Every row comes from one small tree of marks. The marks that hang from a mark follow it in brackets, in alphabetical order. Every link used is in the known rows. Which tree was each row made from?
Known rows
bomos[fafu nufeg[fabe[lito] reze]]: [-14.6   7.7  -5.1   9.6  -5.1 -13.8   3.4 -12.0   2.5  -3.1   8.4  24.2
   4.5  11.0 -15.1  -2.1   5.6   9.1  -1.8  -0.6]
bomos[fafu lito[guzak] nufeg[fabe]]: [  2.6  22.3   1.5  33.1   9.7  -1.9 -30.6  -4.4   8.1   7.7 -15.9   2.5
  -7.5  14.7 -25.0   6.4  -6.3  22.4   0.0  -7.5]
bomos[fafu lito[guzak]]: [ 10.3  -3.7   2.1  16.2  19.2  17.6 -13.5   3.7   2.2   5.2 -20.9 -19.4
 -12.7   0.8   2.4  12.0  -9.9  19.1   2.2 -10.4]
nufeg[fabe reze]: [ -7.4 -36.8  17.2 -21.9   0.1 -12.0  37.3 -20.5   7.1   9.8   7.2   5.0
 -10.3   2.3   7.0  -2.5  17.7 -22.5 -16.0  -3.5]
nufeg[fabe[lito] reze]: [ -5.4 -16.5   4.1  -4.3   0.0 -14.3  32.5  -6.4   0.4   3.7   1.0  -0.9
  -5.8  -1.6  11.4   1.7   8.8 -15.7 -13.1   4.6]
fabe[fafu lito[bomos[nufeg] guzak]]: [ 13.3  39.1 -21.8  17.8  -7.4   3.6 -22.9  33.7 -12.8  -8.9  -7.2  -9.7
  13.4 -14.0  16.5   2.6 -16.5   9.2  16.5  14.3]
mopur[reze rogak[mopog]]: [-13.7 -76.8  36.8 -32.9   0.1  12.8  16.4  -0.4  28.0   6.9   7.4 -25.4
  -9.6 -13.5  25.1 -10.8  16.8 -14.8 -26.2  12.7]
lito[bomos[fafu nufeg[reze]] guzak]: [  2.1  14.3  -7.8 -13.2  -2.8  14.9 -15.7   0.6  -8.6  -7.7   9.7   9.5
  11.1   4.9 -15.2  -6.0  -3.0   5.3  12.7 -11.5]
mopur[rogak[mopog]]: [-20.1 -60.3  31.5 -32.7  -0.6   9.6  19.8   0.0  23.0   2.6   2.7 -30.6
 -19.8  -7.5  23.6  -5.2   3.9 -25.7 -31.9   1.2]
nufeg[fabe[fafu lito] reze]: [ -2.5   2.7  -4.7   9.0   4.0 -25.1  23.1   2.1  -5.0   0.0  -2.8   3.5
   0.9  -5.4  30.6   2.5  10.6  -5.1 -11.3  21.1]
bomos[fafu lito nufeg]: [ -7.2 -17.8   3.5   4.7   1.7   8.0 -19.5  -7.7  12.7  -2.5  -2.2   8.9
  -4.0  14.9 -16.9   5.6  -6.4  20.1  10.8 -18.3]
fabe[fafu lito[bomos[nufeg[reze]] guzak]]: [  7.3  42.4 -26.0   3.2  -9.4  -0.6 -16.7  31.2 -20.0  -8.2   3.7  -0.6
  23.2  -4.3  20.0  -2.4  -9.3   2.1  13.3   9.5]
nufeg[fabe[fafu lito[bomos guzak]] reze]: [ 17.5  43.6 -17.9  20.5   7.1 -14.6  -3.9  19.2 -16.4  -5.3 -14.9 -10.3
   8.2 -13.6  28.1   5.2  -1.6  -5.0  -1.4  23.8]
nufeg[fabe]: [ -1.0 -37.3  19.4  -6.8   1.5  -8.6  29.4 -17.4  13.3   8.6  -1.7  -4.8
 -20.4  -8.3   2.7   2.1  11.2 -15.4 -12.6   2.4]
mopur[reze rogak]: [ -1.2 -82.6  35.7 -24.1   4.4   3.0  33.9  -8.6  21.7  10.3  10.3 -14.7
   2.3 -17.3  26.0  -2.1  19.3  -3.6 -16.2   5.8]
bomos[fafu nufeg[fabe reze]]: [-16.4 -12.8   8.0  -7.1  -3.4 -13.2   7.1 -27.7   7.1   2.8  15.0  30.1
  -2.2  14.8 -20.6  -6.7  14.1   3.3  -5.3  -7.4]
lito[bomos guzak]: [ 16.5 -10.8   3.8 -14.5   1.9  19.7   6.2   9.6  -3.5   1.0  -6.8 -24.2
  -7.1 -18.7   9.2   3.2  -7.4 -13.8   5.6  -1.5]
nufeg[fabe[fafu lito[guzak]] reze]: [  6.2  27.9  -8.7  20.4   8.3 -20.1  14.4  16.1 -13.3   6.1 -12.4 -10.1
   0.6  -8.2  32.8   3.7   4.0  -0.9 -14.2  20.1]
mopog[rogak]: [-12.4 -46.1  10.3 -33.4  -5.0  19.3  38.0 -10.6   5.4   3.6   2.8 -24.6
 -25.8  -5.7  20.0  -3.5  -0.3 -17.8  -9.9  -0.8]
bomos[nufeg[fabe[lito]]]: [ -7.7  -6.6   3.7   7.8 -10.8 -12.6   9.9  -2.1   7.5   5.1   3.4   6.6
  -6.1   0.2  -7.4   1.9  -0.4  -0.9  -2.9   3.2]

Which tree is each row?
[ -5.3  32.0  -9.4  20.5   0.7  -8.5  -4.2   1.9  -6.0   1.5   1.1  11.7
   4.4   8.9 -13.7  -2.1  -1.5  15.1  -4.0   0.8] => bomos[fafu nufeg[fabe[lito[guzak]] reze]]
[ 10.3  32.2 -19.5  18.2  -1.3  17.6 -27.3  18.4  -8.5 -11.3  -5.1  -6.2
   8.7  -8.9 -12.4   4.2 -20.4  19.8  20.3   0.5] => fabe[lito[bomos[fafu nufeg] guzak]]
[-14.2  -4.0   0.7  -5.7 -13.6 -15.6  18.5  -5.2   1.6   4.4  13.0  14.6
   4.6  10.5  -5.3  -3.8   7.3 -10.6  -6.9  -1.8] => bomos[nufeg[fabe[lito] reze]]
[ 14.9  36.7 -16.7  20.7  14.1  -1.1  -8.0   3.4 -12.0  -8.2 -13.6  -6.4
   3.9 -10.1  -1.5   5.8  -5.8   4.6   1.6  10.5] => nufeg[fabe[lito[bomos[fafu] guzak]] reze]
[ -2.2  24.8  -0.6  18.1   9.4  -6.1 -22.6  -7.6   1.2   7.9  -4.6  10.7
   0.7  26.0 -21.7   0.4  -0.9  15.3  -2.2 -14.3] => bomos[fafu lito[guzak] nufeg[fabe reze]]
[  6.0  34.5  -7.3   2.3  -3.9 -15.0 -15.5   4.7  -8.8  -0.1   2.3  10.7
  11.0   1.9   5.3  -7.3   5.8  -7.1   1.9  10.3] => lito[bomos[nufeg[fabe[fafu] reze]] guzak]
[ 19.0  20.3 -16.7  18.3  11.4  21.2 -12.0  17.5  -9.3 -11.5 -16.6 -21.0
  -0.7 -21.2   4.5   9.5 -18.8  13.7  13.2   7.3] => fabe[lito[bomos[fafu] guzak]]
[ 16.4   0.0  -2.8   1.0  11.8  22.1  -7.5   1.7  -3.1  -5.7 -11.3 -15.0
  -6.2 -18.2  -0.5   5.0  -9.1   7.0  10.3   0.4] => lito[bomos[fafu] guzak]
[-11.3 -12.5   9.3  -8.9  -5.0 -13.9   0.1 -13.8   9.5   9.0   6.6  13.7
  -0.3  27.0 -13.3  -1.4   8.7 -10.3  -4.3 -16.6] => bomos[lito nufeg[fabe reze]]
[  9.7  -5.2 -12.9   8.0   7.5  15.2  -4.4   3.6  -2.3 -16.2 -10.1  -9.3
  -0.1 -20.1   2.4  10.4 -10.7   9.3  17.4   4.9] => fabe[lito[bomos[fafu]]]
[  5.3  22.3 -16.2 -11.6 -12.8  11.6  -4.7  22.3 -17.1  -4.8   9.4  -6.4
  17.2  -0.4   0.1  -3.4 -12.0  -8.3  11.6  -6.4] => fabe[lito[bomos[nufeg[reze]] guzak]]
[ 16.1  25.1  -8.7   5.3   3.6  -2.5   6.9  10.2 -12.3   0.3  -8.1 -15.7
   3.2 -11.8   8.5   3.1  -4.3 -15.8  -2.2   7.9] => nufeg[fabe[lito[bomos guzak]] reze]
[-17.7 -27.1   3.6 -24.6  -8.0   4.0  12.2 -17.5   2.7  -2.0  20.5  24.5
   2.3  13.5 -12.2  -7.4   9.0   4.3   2.7 -16.2] => bomos[fafu nufeg[reze]]
[  2.6  29.5  -5.2   3.0  -0.4  -2.1 -18.8 -10.5  -2.6  -3.5   5.2  16.6
   5.5   6.5 -22.7  -7.1   1.4   2.6   5.4  -2.2] => lito[bomos[fafu nufeg[fabe reze]] guzak]
[ -5.7   2.3  -0.7  -7.6  -4.0  -7.2  -9.4 -23.2   4.4  -9.2  11.7  29.1
   6.5  11.4 -24.5  -5.8   7.8  -2.8   8.6  -4.5] => lito[bomos[fafu nufeg[fabe reze]]]
[  8.1   0.5   1.2 -13.6  -9.9  15.9  -8.7  10.3  -2.0   0.8   3.7  -8.4
   1.5  -6.5  -7.3  -2.5  -8.9  -7.2  12.3  -9.2] => lito[bomos[nufeg] guzak]
[  1.8   8.4  -1.7  16.0   5.9  14.8 -27.7   5.5   3.7   2.8  -9.6  -4.4
  -3.0  12.3 -15.4   5.1 -12.2  24.6   8.2 -15.1] => bomos[fafu lito[guzak] nufeg]
[ -9.0  -7.9  10.0   6.4  -7.0 -22.3   4.3  -7.6  10.3   5.9   3.5  16.6
  -7.3   0.8   6.0  -2.8  12.1   0.8  -5.4  12.2] => bomos[nufeg[fabe[fafu]]]
[ -6.7  -7.8   5.8 -22.9 -12.5 -11.2   4.3 -16.7   4.0  -1.4  16.5  18.7
   4.9   8.7 -16.3  -7.5  10.2 -22.3   4.4  -6.6] => lito[bomos[nufeg[fabe reze]]]
[ -2.6   8.8  -3.8   0.1   5.3  11.8 -19.8   3.5  -3.8   3.4   0.7   5.5
   5.6  23.6 -12.7   0.6  -5.6  16.0   4.5 -21.0] => bomos[fafu lito[guzak] nufeg[reze]]
